Each row was made from one path, in order. Every step used is in the known rows, and no mark comes twice. Write each row's path.
Known rows
q k f p: [-8.0,-22.9,-15.0,-58.3,-18.8,13.9,-16.1,32.0,-2.5,28.4,6.2,-47.6,-20.5,-6.5,32.6,-17.6,7.2,34.8,9.9,-13.0,-9.1,3.2,-17.3,-8.3]
q k d e: [4.6,-19.3,19.2,-8.5,-40.4,17.7,0.7,-18.1,-10.4,-0.3,2.2,-29.8,-19.4,5.7,45.6,-3.4,20.7,14.0,1.6,-17.3,15.6,24.1,-4.1,-36.4]
l d k f: [23.6,-42.6,10.5,-8.3,-56.0,30.3,-2.7,10.9,5.7,-18.2,-28.8,-8.3,-13.1,11.2,67.2,-2.2,-9.7,13.3,48.0,7.0,-1.1,25.0,10.2,-24.6]
e d l k: [17.8,-0.3,8.0,17.6,-52.5,6.0,-14.1,11.3,-4.4,13.6,-36.7,-14.9,-33.2,24.2,41.2,17.8,6.2,-7.1,36.4,-25.1,3.0,39.6,-3.5,-31.3]
l k: [30.0,-10.5,-11.9,-1.1,-34.7,-16.5,-22.8,-0.9,9.8,13.9,-18.4,-19.3,-32.7,3.9,27.7,10.4,9.3,-4.6,11.7,-24.9,-4.1,13.8,-2.9,-22.3]
p f k d: [5.0,-22.1,-27.9,-34.6,-35.7,28.6,1.4,-38.6,23.6,-2.5,-11.1,-26.6,-9.5,-18.2,34.9,23.8,39.6,32.9,22.2,-10.8,12.0,14.5,4.4,-11.5]
k f l: [-20.7,-14.9,-16.5,-4.6,-10.9,-6.0,-8.6,-7.4,-4.2,9.0,-20.7,-16.5,-23.8,-22.1,37.5,22.3,15.7,35.9,23.8,-21.9,-4.8,7.6,7.8,-24.4]
d e k p: [14.5,-33.2,-26.3,1.0,-42.8,-7.1,-12.0,-3.6,-17.6,27.4,-19.0,-42.3,3.8,-4.7,44.0,2.8,-5.5,-28.5,11.9,-21.5,-22.7,15.4,-4.4,-57.5]
k f p: [-14.3,-19.7,-19.4,-47.8,-15.6,1.1,-20.6,14.7,6.2,8.6,-1.6,-36.0,-1.3,-19.3,33.4,-7.9,0.0,20.0,16.8,-7.1,-16.5,-4.0,-14.6,-9.0]
l d: [29.2,-16.4,15.0,14.4,-20.4,-8.9,-5.6,-1.5,7.2,-7.8,-15.0,-7.2,-24.7,12.3,51.8,-1.1,-0.3,-9.6,37.8,-28.2,3.2,13.6,1.9,-9.7]
l d e k p: [24.1,-38.1,-15.4,9.5,-51.6,15.5,-9.7,-5.7,-9.5,14.0,-29.2,-46.5,-6.3,13.3,61.1,-7.7,-6.5,-27.3,35.8,-24.2,-11.0,26.2,3.3,-55.9]
d l k: [6.9,1.3,-3.0,9.2,-47.0,-10.0,-19.5,20.4,6.1,12.1,-14.8,-13.2,-41.5,4.9,23.9,14.1,3.6,6.4,14.3,-31.0,15.2,27.5,1.2,-27.5]
k e d l: [1.8,4.4,31.5,15.1,-41.2,29.6,-2.1,-17.8,-10.6,6.6,-19.4,-21.9,-3.7,6.0,45.3,15.2,2.1,-1.0,27.4,-14.6,4.2,32.1,7.4,-21.0]
e k l: [17.6,-7.5,-16.1,-0.1,-21.8,19.6,-15.3,-17.1,1.9,29.3,-4.3,-36.5,-17.9,-12.3,54.7,34.8,18.2,3.8,9.9,-23.0,-10.2,15.5,-1.9,-13.4]
l d k p: [27.1,-43.4,0.1,5.7,-53.8,16.5,-0.2,36.5,12.3,-2.0,-31.7,-15.3,-6.5,6.2,50.7,15.7,-5.9,-12.5,47.0,-7.2,-1.4,17.2,3.4,-37.9]
f p k e: [-6.6,2.5,-27.4,-25.2,-26.5,19.8,-7.3,-12.4,-2.3,3.6,24.0,-61.9,9.9,-18.6,17.3,6.0,33.9,11.6,15.3,-17.5,-11.5,-15.2,2.3,-6.4]
e d k f l: [5.0,-29.8,-10.8,14.4,-47.8,30.5,4.2,5.0,-17.6,4.1,-53.4,-9.0,-2.3,-2.1,49.3,31.1,9.8,23.6,47.1,4.4,-13.3,31.8,4.5,-39.9]
p k: [11.1,-6.8,-10.6,10.4,-19.5,-30.3,0.1,-5.2,-9.6,-7.5,14.9,-18.7,-20.2,-4.2,36.2,21.3,28.5,-7.1,29.7,-27.9,-19.0,-16.2,2.1,-15.2]
e d l k f: [0.2,-13.6,9.3,-8.4,-53.4,26.0,-20.7,6.0,-2.6,6.3,-41.9,-24.4,-36.7,22.2,57.3,11.5,3.2,16.6,43.1,-7.8,-6.1,39.7,2.6,-36.2]
e k p f l: [-9.8,-36.0,-55.1,-20.5,-17.6,17.3,-5.7,1.9,2.4,54.2,-21.9,-38.6,-19.6,-15.0,15.2,42.9,34.0,1.7,29.3,-38.7,-19.3,26.5,3.4,-30.3]
d l: [-5.6,1.1,13.6,15.3,-29.5,-26.4,-6.4,20.9,-1.5,3.8,0.0,2.1,-25.2,-5.8,30.5,15.0,-3.3,-0.1,17.0,-29.0,9.2,15.8,-4.3,-15.9]
q k: [18.6,-15.0,8.8,-4.8,-21.1,-16.0,-3.5,15.5,-8.9,22.7,2.4,-16.3,-34.6,5.3,30.5,0.6,7.7,5.8,7.6,-31.9,-2.2,8.5,-9.5,-14.6]
p f: [0.1,-23.6,-3.9,-21.7,-10.6,-9.1,-4.9,-7.0,9.4,13.5,4.3,-6.9,-21.5,-4.0,15.1,12.0,13.3,-8.0,21.7,-17.4,-12.5,18.3,-3.6,0.0]
k p f l d: [-23.5,-33.2,-23.3,-6.9,-14.5,22.8,0.1,9.0,15.6,19.6,-26.5,-32.4,-33.4,-5.3,23.3,26.9,30.0,11.6,54.3,-33.7,3.7,25.5,10.0,-24.8]

Write each row's path
[7.7,-4.7,13.4,7.1,-18.5,25.4,-6.7,-10.2,15.0,-2.9,-9.8,-27.6,-33.0,-2.7,62.1,19.6,13.9,14.0,33.0,-19.7,12.8,14.1,5.8,-3.5] -> k l d
[11.4,-8.8,-20.6,2.6,-56.7,11.4,0.9,-45.3,0.3,-18.1,-19.7,-34.8,6.8,-20.9,49.4,1.9,19.5,26.9,7.2,-5.9,23.1,10.4,4.1,-45.0] -> f k d e
[26.0,-8.7,-20.4,-6.2,-35.4,5.1,-2.1,-32.7,15.3,-11.3,-18.6,-22.0,-4.5,-21.4,52.8,22.3,28.8,31.2,15.8,-18.3,17.3,-0.7,0.9,-24.2] -> f k d
[11.1,-28.6,-40.4,-47.5,-24.1,14.5,-24.9,6.2,-3.4,29.2,-5.2,-46.9,2.2,-10.6,45.8,-6.8,4.1,11.2,18.4,-14.7,-28.5,8.6,-14.1,-15.4] -> e k f p
[1.6,0.9,36.1,5.4,-45.6,45.8,3.0,-3.6,-17.1,22.7,-10.1,-35.4,-22.9,21.5,43.3,5.7,7.6,13.0,20.9,-22.5,12.4,38.9,3.9,-23.1] -> q k e d l
[-14.4,-40.3,-7.9,-49.0,-16.7,10.8,-3.2,30.4,8.2,41.1,2.7,-37.8,-35.4,1.5,15.2,13.7,22.0,3.9,21.6,-24.3,-14.5,14.3,-6.4,-19.0] -> q k p f
[5.7,-30.0,-38.1,28.3,-46.1,21.2,-2.7,-5.6,-16.3,23.2,-40.5,-50.1,-13.6,-0.1,48.2,9.1,11.2,-4.8,38.3,-38.6,3.4,32.4,10.5,-64.0] -> f l d e k p
[0.6,7.3,7.6,-2.3,-55.7,25.2,-22.3,-10.2,11.4,11.2,-11.8,-32.6,-27.7,-0.3,22.3,14.2,8.1,18.4,2.8,-23.2,19.7,34.3,14.7,-28.3] -> d l k e
[-6.2,-29.2,-19.6,1.6,-43.5,13.1,-1.5,13.4,-7.5,4.6,-32.2,-6.1,-11.0,-20.5,33.3,30.0,8.7,36.3,25.8,-2.1,-2.6,21.2,7.5,-36.3] -> d k f l
[40.9,-28.6,9.5,21.4,-55.1,11.9,2.5,15.4,3.8,-11.7,-23.0,1.1,-11.4,11.8,48.0,6.3,-6.9,-8.7,38.0,-8.1,8.2,25.8,1.1,-22.4] -> l d k
[27.8,-20.6,-17.2,14.4,-43.9,-9.3,-7.9,-22.7,-24.5,17.3,-11.5,-26.5,-0.3,1.7,40.9,-5.9,-6.9,-24.9,4.2,-20.9,-12.8,25.4,-4.2,-39.9] -> d e k
[15.8,-22.7,-20.8,-17.1,-34.0,-13.4,-25.6,17.4,16.1,22.2,-28.5,-35.0,-27.5,-3.0,28.5,19.4,10.3,-6.8,20.0,-25.7,-13.1,4.5,-3.0,-41.5] -> l k p
[-23.5,-19.2,-29.7,-14.5,-47.2,44.1,-8.4,-42.2,7.7,4.9,-24.6,-39.0,-31.7,-6.4,7.8,26.8,49.1,31.0,14.8,-18.5,21.2,51.9,11.4,-41.1] -> p f l k d e
[22.6,-31.9,-17.4,-23.7,-24.4,3.4,-18.0,-16.3,-7.7,18.7,-14.4,-24.3,-12.3,-1.6,62.7,7.5,1.5,4.7,21.5,-15.1,-28.4,13.5,0.6,-22.9] -> e k f
[-16.4,-10.0,-19.8,-23.3,-49.4,33.3,3.1,-19.0,23.3,-2.8,-7.0,-21.5,-18.7,-18.1,35.2,27.6,35.5,44.3,23.8,-17.4,29.2,28.8,8.0,-15.1] -> p f k d l
[15.8,-18.2,21.1,-17.3,-20.9,13.1,-3.2,-4.0,0.7,5.7,3.8,-20.0,-30.6,6.5,49.0,13.0,28.8,19.6,11.7,-28.1,8.5,14.4,-9.1,-13.9] -> q k d
[22.5,-39.1,11.6,-5.5,-52.8,28.1,-0.7,4.5,-12.7,-3.2,-41.4,-6.2,4.0,11.3,62.0,13.3,-8.0,0.6,46.4,18.2,-23.9,25.2,-2.3,-31.0] -> e d k f
[-5.1,-13.6,-41.6,-10.4,-27.4,9.7,-13.6,-4.2,11.2,30.2,-23.7,-25.9,-45.2,-4.4,-5.9,31.6,37.8,22.2,19.0,-32.5,2.0,36.1,7.6,-17.8] -> p f l k
[21.2,-17.4,-29.4,42.1,-47.4,16.3,0.0,-26.2,-23.4,13.6,-33.6,-33.4,-18.3,7.8,44.7,-1.6,9.9,-1.1,30.9,-37.9,10.0,43.0,11.2,-43.4] -> f l d e k
[27.4,-33.1,-24.4,-9.2,-24.0,-9.6,-15.1,7.0,-1.8,34.2,-17.6,-32.1,-6.6,-5.3,46.4,21.3,6.6,-21.4,21.0,-32.3,-27.7,4.6,-9.6,-34.8] -> e k p
[38.5,-26.2,-7.4,23.8,-49.7,11.4,-3.5,-26.2,-17.6,3.9,-19.2,-31.9,-11.4,19.4,58.7,-18.0,-7.0,-24.2,28.7,-26.0,-2.0,37.1,3.8,-37.6] -> l d e k
